What can hang from each mark
k_620: k_103
k_103: k_539 k_752 k_813
k_819: k_292
k_803: k_539 k_701
k_813: k_701 k_752
k_752: k_539 k_803 k_813
k_292: k_577 k_620

Each row was made from one small tree. Brackets hold a mark, then the marks that hang from it, in the order of their numbers. Every link used is in the known rows. Write each row's tree.
Known rows
[k_620 [k_103 [k_813 k_701 k_752]]]: -.36 -.05 -.36 -.15 .20 -.03 .02 .06 -.34 -.18 .09 -.15 .24 .12 .12 .02 .33 -.14 .27 -.24 .03 .25 .17 -.09 .24 -.03 -.24 -.38 .21 -.02 -.46 -.09 -.19 .06 -.11 -.21 .28 -.27 -.29 .16 -.30 .12 .11 .09 .07 -.17 .08 .42 -.24 .08 .23 -.02 .37 -.02
[k_103 [k_752 [k_803 k_539 k_701] k_813]]: .06 .12 -.17 .21 .21 .11 -.19 -.12 -.35 -.22 -.34 -.06 .11 -.04 -.22 -.21 .50 -.52 -.38 .07 -.20 -.20 .05 -.12 .31 -.39 .06 .27 .02 .07 -.05 .01 .18 -.23 -.19 -.03 .48 .13 .02 .08 -.25 -.25 -.30 .06 .02 -.30 -.01 -.16 -.14 .09 .06 .08 .28 -.15
[k_103 k_539 [k_752 k_813]]: .14 .12 -.13 .28 .21 .15 -.01 -.15 -.05 -.01 -.03 -.21 -.12 .15 -.18 .18 .53 -.47 -.07 -.20 -.17 .00 .36 -.19 .43 -.30 .28 .07 -.08 .13 -.03 .16 .15 -.08 -.30 -.28 -.08 .28 -.01 -.08 .00 -.19 -.25 .16 -.01 .03 .09 -.10 .20 .27 .03 .28 .22 .04
[k_813 k_701 k_752]: -.16 .14 -.35 -.22 .06 -.09 .15 .13 -.35 -.06 -.02 -.26 .19 .00 -.01 .01 -.03 .05 .21 -.09 .26 .23 -.01 .11 .05 .12 -.19 -.18 .16 .11 -.35 -.07 -.20 -.08 .07 -.34 .36 -.06 .00 .04 -.14 -.11 -.06 -.17 .17 -.16 .06 .26 -.27 -.11 .04 .02 .31 .02
[k_813 k_701 [k_752 [k_803 k_539]]]: -.18 .24 -.31 -.17 .20 -.06 .05 .16 -.38 -.16 -.29 -.38 .22 -.09 -.09 -.15 .09 -.15 .08 -.08 .21 -.17 -.01 .20 .27 -.03 -.45 -.10 .18 .12 -.49 -.07 -.11 -.22 .07 -.28 .61 -.12 .11 .24 -.33 -.27 -.13 -.13 .17 -.46 -.07 .26 -.32 -.12 .02 .03 .39 .00
[k_819 [k_292 k_577 [k_620 [k_103 k_539 k_752]]]]: .04 .06 -.07 .12 .45 .32 .16 .20 -.20 .14 .27 .20 -.37 .24 -.30 -.09 .24 -.15 -.20 .06 -.18 .08 .57 -.13 .20 -.37 .22 .20 .13 .45 -.01 .18 .05 .13 -.32 -.11 -.38 .07 -.06 -.06 .24 -.36 -.16 .24 -.13 -.11 .16 .36 .42 -.13 -.20 .05 .01 -.24
[k_620 [k_103 k_539 k_752]]: -.16 -.07 -.06 .15 .20 .16 .03 .00 -.16 -.33 -.15 -.06 -.18 .17 -.07 .03 .38 -.31 .00 -.08 -.26 .18 .26 -.15 .49 -.23 .18 -.01 .14 .05 -.19 .03 .10 .00 -.41 -.21 -.13 -.03 -.20 -.04 .00 -.17 .06 .20 -.15 -.07 .16 -.04 .19 .10 .16 .18 .40 -.02
[k_103 k_539 k_752 [k_813 k_701]]: .11 .18 -.43 .22 .14 -.19 .21 -.17 -.36 -.07 -.08 -.29 .05 .02 -.10 .10 .65 -.36 .00 -.29 -.06 .03 .57 -.01 .60 -.19 -.07 -.19 .08 .15 .01 -.01 -.16 -.02 -.19 -.28 -.04 .23 -.11 -.07 -.09 -.22 -.01 .23 .00 -.16 .23 .04 .24 .23 -.08 .25 .34 .00
[k_819 k_292]: .11 .04 -.01 .04 .19 .12 .17 .01 .03 .21 .19 -.05 -.06 .07 -.02 -.16 .04 .23 -.22 .11 .06 .00 .06 .08 -.01 .00 .01 .01 .04 .13 .01 -.01 -.04 -.01 .06 .10 -.09 .18 -.13 .09 .13 .02 -.02 .14 .00 -.12 .12 .02 -.04 -.22 -.06 -.01 -.11 .06
[k_803 k_701]: -.02 .07 -.15 .02 -.05 -.16 .03 -.03 -.29 -.09 -.04 .04 .19 -.12 -.08 -.08 .08 -.01 -.16 .09 -.08 .23 -.22 .04 -.17 -.12 .07 .00 -.01 .03 .06 .02 -.19 -.07 .04 .12 .16 -.09 -.18 -.15 -.10 .02 .00 .00 -.06 -.08 .01 -.19 -.15 -.07 .20 -.05 .09 -.22
[k_819 [k_292 [k_620 [k_103 k_539 [k_813 k_701]]]]]: -.11 .15 -.23 .06 .28 .05 .17 -.09 -.27 .20 .41 -.04 .06 .23 -.08 -.08 .44 .02 -.11 -.12 -.01 .22 .44 .06 .28 -.26 -.14 -.11 .14 .26 -.13 .08 -.25 -.04 -.17 -.11 -.07 -.09 -.25 .09 .10 -.14 .06 .14 .05 -.14 .18 .32 .17 -.13 .03 -.05 .12 -.15
[k_103 k_539]: .03 .15 -.07 .13 .09 -.08 .11 -.03 .09 .10 .01 -.18 .01 -.04 -.09 .04 .25 -.08 .00 -.14 -.06 .04 .19 .08 .19 -.11 -.01 -.05 .00 .12 -.12 .07 -.11 -.08 -.15 -.10 -.16 .03 -.03 -.08 .08 -.08 -.01 .08 .01 .02 .03 -.09 .18 .04 .01 .19 .13 .03
[k_819 [k_292 k_577 [k_620 [k_103 [k_752 k_803]]]]]: .00 .05 .07 .09 .33 .48 .08 .36 -.24 .03 .20 .27 -.42 .16 -.22 -.10 .25 -.18 -.26 .22 -.09 -.14 .46 -.05 .14 -.35 .10 .32 .17 .28 .08 .17 .20 .13 -.20 -.06 -.03 .10 .06 .05 .12 -.35 -.21 .12 -.03 -.12 .07 .43 .27 -.12 -.17 -.13 -.07 -.22
[k_813 k_701 [k_752 k_539]]: -.12 .20 -.38 -.33 .02 .10 .21 .02 -.25 .16 .11 -.42 .25 .01 -.27 .19 .03 -.17 .21 -.15 .34 .25 -.03 .05 .14 -.10 -.17 -.16 -.02 .13 -.41 -.09 -.23 -.32 -.14 -.38 .19 -.20 .05 .07 -.18 .00 -.01 -.19 .28 -.15 .05 .21 -.32 .05 .01 .01 .36 -.04
[k_813 k_701]: .02 .08 -.19 -.11 -.06 -.14 .09 -.04 -.29 -.05 -.02 -.20 .20 .01 -.02 .08 -.02 .05 .04 .05 .17 .06 .05 .05 -.01 .13 -.15 -.11 .04 -.02 -.02 -.02 -.16 .05 .09 -.06 .27 -.08 .03 .06 -.12 -.04 -.04 -.09 .15 -.12 .04 .13 -.24 .06 -.02 -.15 .14 -.02
[k_752 k_539 k_803 k_813]: .03 .24 -.05 -.06 .04 .47 -.18 -.18 .25 .29 .13 -.25 .17 -.01 -.47 .25 .49 -.53 -.14 -.01 .01 -.30 .17 -.15 .27 -.36 -.08 .18 -.36 -.06 -.07 .03 .27 -.34 -.30 -.06 .24 .09 .18 .19 -.25 .13 -.21 -.14 .30 .13 -.14 .05 -.06 .41 .09 -.06 .12 -.02
[k_103 [k_752 k_803]]: .08 .14 .13 .18 .06 .21 .00 .11 -.15 -.24 -.23 -.05 -.18 -.06 -.15 -.02 .30 -.37 -.19 .04 .02 -.34 .24 -.01 .35 -.18 .02 .23 .08 .11 .10 .05 .20 -.02 -.17 -.17 .21 .27 .17 .00 -.05 -.17 -.14 -.03 -.03 -.03 .03 .01 .16 .09 -.06 .10 .16 .08
[k_803 k_539 k_701]: -.02 .04 -.27 -.03 .10 -.27 -.01 -.09 -.32 -.09 -.30 .01 .24 -.13 -.05 -.37 .07 -.03 -.27 .15 -.08 .16 -.29 .03 -.04 -.17 -.05 -.01 .03 .11 -.13 -.12 -.27 -.19 -.01 .20 .17 -.25 -.17 .01 -.13 -.18 .07 .12 -.09 -.40 .01 -.24 -.21 -.09 .04 .01 .15 -.27
[k_819 [k_292 k_577 [k_620 k_103]]]: -.03 -.02 -.03 -.07 .34 .34 .05 .24 -.13 .20 .38 .34 -.23 .21 -.15 -.17 -.02 .01 -.15 .16 -.07 .11 .32 -.09 -.12 -.19 .10 .12 .13 .25 .01 .14 .01 .15 -.13 .08 -.19 -.12 -.06 .04 .20 -.21 -.06 .11 .02 -.08 .08 .45 .20 -.15 -.13 -.21 -.19 -.27

Write each row's tree
.12 .08 -.19 .33 .14 -.10 .15 -.16 -.14 .02 -.01 -.15 -.13 -.01 -.09 .00 .67 -.34 -.07 -.22 -.19 -.01 .54 -.02 .63 -.27 .07 -.04 .03 .20 .02 .01 -.06 .01 -.28 -.23 -.27 .31 -.17 -.10 .03 -.17 -.01 .31 -.11 -.05 .17 -.08 .41 .20 -.03 .37 .20 .08 -> [k_103 k_539 k_752 k_813]
-.14 .28 -.43 -.01 .20 -.27 .21 -.04 -.21 .09 .08 -.47 .28 -.10 -.08 .09 .54 -.16 .22 -.37 .14 .24 .36 .20 .41 -.11 -.29 -.39 .08 .17 -.38 .04 -.34 -.08 -.07 -.32 .14 .03 -.17 .01 -.17 -.11 .04 .10 .14 -.18 .06 .21 .06 .09 .10 .26 .38 .07 -> [k_103 k_539 [k_813 k_701 k_752]]
-.22 .41 -.35 .09 .20 -.15 .16 .05 -.17 .05 -.03 -.51 .28 -.17 -.18 .10 .70 -.29 .22 -.42 .07 -.01 .45 .24 .53 -.15 -.40 -.26 .10 .15 -.33 .02 -.24 -.16 -.07 -.33 .40 .10 -.14 .08 -.25 -.11 -.09 .01 .12 -.16 -.03 .31 .11 .17 .13 .19 .40 .10 -> [k_103 k_539 [k_813 k_701 [k_752 k_803]]]
-.03 .01 -.10 .08 .36 .32 -.12 .12 -.13 .01 .11 .23 -.28 .31 -.34 .18 .44 -.59 .01 -.03 -.25 .13 .60 -.38 .20 -.40 .30 .16 .05 .23 -.06 .28 .17 .14 -.45 -.18 -.18 -.03 .03 -.10 .06 -.37 -.19 .10 -.02 .02 .08 .42 .36 .30 -.14 .06 .05 -.34 -> [k_292 k_577 [k_620 [k_103 k_539 [k_752 k_813]]]]
-.13 -.02 .02 -.12 .10 .21 -.12 .25 -.12 -.04 .15 .43 -.21 .17 -.19 .10 -.06 -.24 .08 .10 -.09 .12 .30 -.19 -.14 -.17 .07 .10 .08 .10 -.03 .09 .07 .21 -.17 .01 -.13 -.31 .07 -.06 .08 -.22 -.05 -.01 -.07 -.02 -.01 .50 .21 .04 -.13 -.18 -.08 -.40 -> [k_292 k_577 [k_620 k_103]]
-.12 -.12 -.17 .25 .24 .09 .03 -.07 -.17 -.23 -.04 -.02 -.09 .15 .01 .02 .67 -.41 .04 -.22 -.29 .14 .48 -.13 .64 -.29 .08 -.13 .13 .06 -.12 .00 .09 .04 -.41 -.15 -.18 .00 -.31 .00 -.10 -.01 .12 .33 -.14 -.04 .17 .06 .30 .19 .11 .25 .37 .04 -> [k_620 [k_103 k_539 k_752 k_813]]
-.14 .31 -.29 -.25 .04 .25 .13 .05 -.22 .05 -.01 -.47 .26 -.14 -.36 .17 .19 -.30 .15 -.11 .40 -.07 .03 .12 .24 -.16 -.34 -.07 -.05 .09 -.39 -.06 -.11 -.35 -.12 -.37 .50 -.12 .14 .13 -.28 .02 -.10 -.26 .35 -.14 .01 .31 -.26 .13 .05 -.03 .41 .00 -> [k_813 k_701 [k_752 k_539 k_803]]
.14 .18 -.04 .00 .26 .21 .14 .23 -.04 .39 .36 .28 -.25 .08 -.20 -.12 -.02 .10 -.21 .14 .04 .01 .34 .02 -.26 -.17 .11 .15 .05 .34 .15 .13 -.06 .09 .01 .05 -.22 .09 .11 -.01 .29 -.27 -.16 .08 .02 -.12 .11 .37 .28 -.14 -.29 -.09 -.36 -.28 -> [k_819 [k_292 k_577 k_620]]
-.11 -.15 -.24 .07 .17 .23 -.10 -.07 -.34 -.31 -.06 -.08 .04 .27 -.05 .11 .33 -.36 .01 -.02 -.09 .12 .23 -.37 .27 -.13 .10 -.04 .10 -.08 -.13 .01 .18 .08 -.31 -.18 .25 -.04 -.11 .10 -.29 .04 -.12 .02 .07 -.05 .08 .20 -.25 .25 .17 -.14 .38 -.11 -> [k_620 [k_103 [k_752 [k_813 k_701]]]]
-.23 .23 -.06 -.02 .07 .00 .05 .26 -.25 -.13 -.14 -.19 .15 -.21 -.19 -.10 .22 -.15 -.03 -.04 .07 .05 -.18 .16 .06 -.16 -.12 .03 .14 .14 -.21 .03 -.10 -.22 -.02 -.23 .54 .01 -.07 -.13 -.18 -.07 -.09 -.19 .08 -.15 -.14 .11 -.13 -.13 .26 .08 .30 -.01 -> [k_813 [k_752 [k_803 k_701]]]
.02 -.03 -.09 -.06 .28 .55 .15 .16 -.17 .21 .38 .31 -.34 .27 -.38 -.05 .13 -.23 -.21 .17 .00 .17 .46 -.18 .14 -.42 .25 .21 .00 .36 .04 .05 .04 -.02 -.37 -.05 -.40 -.03 .03 .00 .24 -.20 -.11 .21 .00 -.09 .23 .33 .26 -.05 -.23 -.05 -.11 -.32 -> [k_819 [k_292 k_577 [k_620 [k_103 [k_752 k_539]]]]]
-.06 -.07 -.09 -.13 .23 .53 -.18 .10 -.12 .08 .27 .33 -.21 .28 -.46 .25 .27 -.64 .01 .06 -.08 .11 .46 -.43 .15 -.47 .31 .21 -.10 .16 .01 .15 .23 .04 -.45 -.16 -.19 -.16 .20 -.03 .02 -.18 -.21 .05 .09 .11 .08 .45 .18 .33 -.19 -.11 .01 -.47 -> [k_292 k_577 [k_620 [k_103 [k_752 k_539 k_813]]]]
-.13 .17 -.29 .07 .27 -.16 .15 .02 .01 .17 .09 -.31 .13 -.05 -.10 .04 .55 -.17 .24 -.39 -.01 .12 .35 .17 .41 -.19 -.07 -.29 .08 .24 -.34 -.02 -.23 -.11 -.16 -.25 -.11 .12 -.25 -.07 -.02 -.01 .08 .19 .01 -.12 .01 .15 .25 .03 .12 .34 .22 .13 -> [k_103 k_539 [k_813 k_752]]
-.16 -.05 -.08 -.06 .19 .14 -.15 .16 -.11 .07 .29 .43 -.07 .15 -.10 .05 .24 -.27 .13 -.04 -.16 .11 .47 -.17 .03 -.26 -.05 -.03 .08 .11 -.02 .06 -.01 .21 -.21 .01 -.19 -.22 -.06 -.02 .04 -.16 -.05 .11 -.02 -.07 .02 .56 .31 .18 -.13 -.12 -.13 -.38 -> [k_292 k_577 [k_620 [k_103 k_813]]]
.01 .20 -.27 .00 .19 .03 -.25 -.19 -.16 .00 -.21 -.29 .35 -.02 -.20 .00 .36 -.32 -.08 .01 .02 -.37 .16 -.03 .15 -.17 -.38 .02 -.07 -.06 -.22 .00 .06 -.16 -.01 -.04 .65 -.02 .11 .38 -.42 -.21 -.32 -.10 .22 -.29 -.12 .16 -.38 .19 -.05 -.17 .27 -.09 -> [k_752 [k_803 k_539] [k_813 k_701]]
-.02 .27 -.12 .00 .01 .34 -.19 -.21 .01 .23 .06 -.21 .34 -.11 -.52 .16 .56 -.45 -.27 .01 -.04 -.09 -.03 -.13 .17 -.46 -.03 .15 -.34 -.11 -.02 .06 .07 -.44 -.22 .06 .43 .04 -.02 .06 -.30 .11 -.26 -.13 .31 .07 -.15 -.10 -.22 .31 .21 -.11 .21 -.22 -> [k_752 k_539 [k_803 k_701] k_813]
-.12 -.05 .00 -.02 .32 .27 -.21 .29 -.31 -.24 -.13 .41 -.29 .14 -.24 -.12 .19 -.52 -.17 .19 -.16 -.18 .43 -.20 .26 -.41 .03 .30 .20 .23 -.07 .12 .16 .09 -.33 -.08 .03 -.19 .18 .07 -.01 -.51 -.20 .08 -.09 -.26 -.04 .42 .30 .08 -.28 -.04 .05 -.41 -> [k_292 k_577 [k_620 [k_103 [k_752 [k_803 k_539]]]]]
-.20 .19 -.29 -.01 .21 -.20 -.02 .05 -.26 -.06 -.16 -.17 .32 -.26 -.06 -.30 .49 -.23 -.12 -.11 -.01 -.09 .07 .14 .33 -.25 -.31 -.11 .13 .21 -.34 -.12 -.20 -.25 -.04 -.09 .44 -.05 -.24 .08 -.26 -.09 .00 .06 .02 -.42 -.14 .09 -.04 -.03 .14 .19 .27 -.08 -> [k_103 [k_813 [k_752 [k_803 k_539 k_701]]]]
.08 .30 -.11 .38 .22 .12 -.03 -.10 -.21 -.06 -.20 -.28 .05 -.09 -.40 .05 .81 -.57 -.28 -.11 -.22 -.07 .24 -.12 .47 -.42 .14 .16 -.05 .15 .04 .14 .15 -.17 -.28 -.18 .32 .25 -.10 -.12 -.20 -.22 -.27 .06 .04 -.05 -.01 -.19 .13 .25 .20 .24 .36 -.04 -> [k_103 k_539 [k_752 [k_803 k_701] k_813]]
-.16 .05 -.16 .01 .22 .04 -.04 .12 -.05 .12 .30 .30 -.09 .11 -.28 .10 .38 -.38 .10 -.10 -.22 .16 .62 -.15 .21 -.37 -.05 -.07 .09 .19 -.05 .13 -.04 .18 -.29 -.06 -.29 -.19 -.10 -.07 .09 -.23 -.03 .16 -.06 -.01 -.03 .50 .48 .18 -.09 .01 -.06 -.36 -> [k_292 k_577 [k_620 [k_103 k_539 k_813]]]
-.16 .03 -.13 .03 .13 .56 -.19 -.10 -.21 -.17 -.03 -.25 .08 .18 -.34 .19 .55 -.66 -.07 .01 .00 -.06 .26 -.35 .51 -.34 -.01 .12 -.09 -.11 -.16 .00 .32 -.20 -.41 -.16 .35 -.08 .02 .20 -.41 .06 -.13 -.06 .21 .01 .06 .15 -.19 .41 .15 -.14 .45 -.08 -> [k_620 [k_103 [k_752 k_539 k_803 [k_813 k_701]]]]
-.14 -.05 -.29 .15 .22 .15 -.02 -.09 -.27 -.21 -.09 -.28 .01 .24 -.16 .18 .51 -.43 .05 -.12 -.18 .23 .32 -.31 .42 -.26 .09 -.10 .07 -.05 -.20 .13 .11 .02 -.37 -.22 .18 -.06 -.14 .06 -.22 -.11 -.07 .10 .06 -.05 .09 .13 -.07 .24 .17 .06 .50 -.05 -> [k_620 [k_103 k_539 [k_752 [k_813 k_701]]]]
-.27 -.14 -.30 -.05 .09 -.10 -.06 -.11 -.30 -.16 .08 -.07 .19 .07 .03 .04 .40 -.12 .15 -.19 -.06 .14 .22 -.12 .23 -.04 -.27 -.31 .11 -.16 -.12 -.13 -.07 .11 -.10 -.02 .17 -.25 -.28 .17 -.28 .17 .14 .15 .02 -.07 .07 .26 -.16 .11 .14 -.13 .27 -.10 -> [k_620 [k_103 [k_813 k_701]]]
-.15 -.11 -.06 .10 .31 .34 -.32 -.04 -.13 -.34 -.25 -.02 -.04 .20 -.10 -.12 .49 -.53 -.14 .08 -.25 -.25 .18 -.26 .42 -.30 .05 .17 .08 -.07 -.28 .04 .36 -.07 -.34 -.11 .31 .00 -.06 .26 -.26 -.13 -.14 .07 -.01 -.18 -.01 .06 -.06 .20 .10 .04 .37 -.09 -> [k_620 [k_103 [k_752 [k_803 k_539] k_813]]]
-.19 -.13 -.10 .14 .30 .13 -.14 -.01 -.25 -.39 -.24 .09 -.05 .05 .00 -.26 .59 -.51 -.12 -.06 -.24 -.27 .35 -.13 .63 -.28 -.15 .05 .17 .06 -.20 -.14 .22 .04 -.34 -.07 .14 -.07 -.14 .21 -.26 -.07 .03 .26 -.11 -.28 .06 .10 .15 .13 .01 .10 .36 -.05 -> [k_620 [k_103 [k_752 [k_803 k_539]] k_813]]
-.09 -.08 .03 -.10 .02 .45 -.08 .01 -.23 -.11 .16 .22 -.22 .31 -.24 .05 .20 -.46 -.04 .02 -.04 .17 .19 -.28 .33 -.36 .19 .18 -.01 .10 -.05 .00 .14 -.15 -.46 -.28 -.27 -.20 .12 -.05 .09 -.13 .08 -.07 .01 .00 .13 .15 .21 .16 -.03 .06 .09 -.26 -> [k_292 [k_620 [k_103 [k_752 k_539]]]]
.00 .22 -.03 .13 .05 .12 -.17 -.08 -.07 -.02 -.06 -.08 .34 -.10 -.28 .05 .49 -.28 -.24 .03 -.16 -.08 -.05 -.07 -.04 -.22 -.04 .18 -.11 -.08 .01 .12 .10 -.18 .00 .05 .62 .07 -.07 .04 -.31 .04 -.29 -.16 .13 -.03 -.21 -.05 -.16 .21 .29 -.12 .19 -.15 -> [k_752 [k_803 k_701] k_813]
-.38 .00 -.29 -.04 .30 -.05 -.13 .06 -.37 -.26 -.19 .00 .27 -.07 -.02 -.33 .51 -.32 -.02 -.10 -.17 .11 -.02 .03 .36 -.32 -.27 -.18 .17 .09 -.48 -.15 -.15 -.18 -.19 -.02 .40 -.25 -.36 .15 -.35 -.03 .10 .15 -.04 -.37 -.05 .13 -.15 -.06 .30 .05 .47 -.12 -> [k_620 [k_103 [k_813 [k_752 [k_803 k_539 k_701]]]]]
-.18 .22 -.20 -.09 .24 -.06 -.03 .19 -.30 -.17 -.27 -.20 .25 -.22 -.17 -.31 .19 -.15 -.09 .01 .05 -.05 -.21 .21 .11 -.23 -.19 .04 .14 .16 -.42 -.07 -.17 -.35 -.01 -.17 .51 -.12 -.08 .03 -.20 -.22 -.06 -.08 .00 -.41 -.06 .02 -.16 -.22 .17 .15 .35 -.05 -> [k_813 [k_752 [k_803 k_539 k_701]]]
-.16 .01 -.10 .09 .07 .47 -.19 -.13 -.24 -.17 -.04 -.06 .08 .08 -.37 .10 .61 -.66 -.16 .02 -.19 .03 .07 -.36 .44 -.52 .13 .15 -.11 -.11 -.10 .00 .25 -.20 -.45 -.02 .30 -.08 -.09 .07 -.35 .12 -.11 .01 .12 -.01 -.01 -.06 -.16 .29 .25 -.05 .38 -.19 -> [k_620 [k_103 [k_752 k_539 [k_803 k_701] k_813]]]
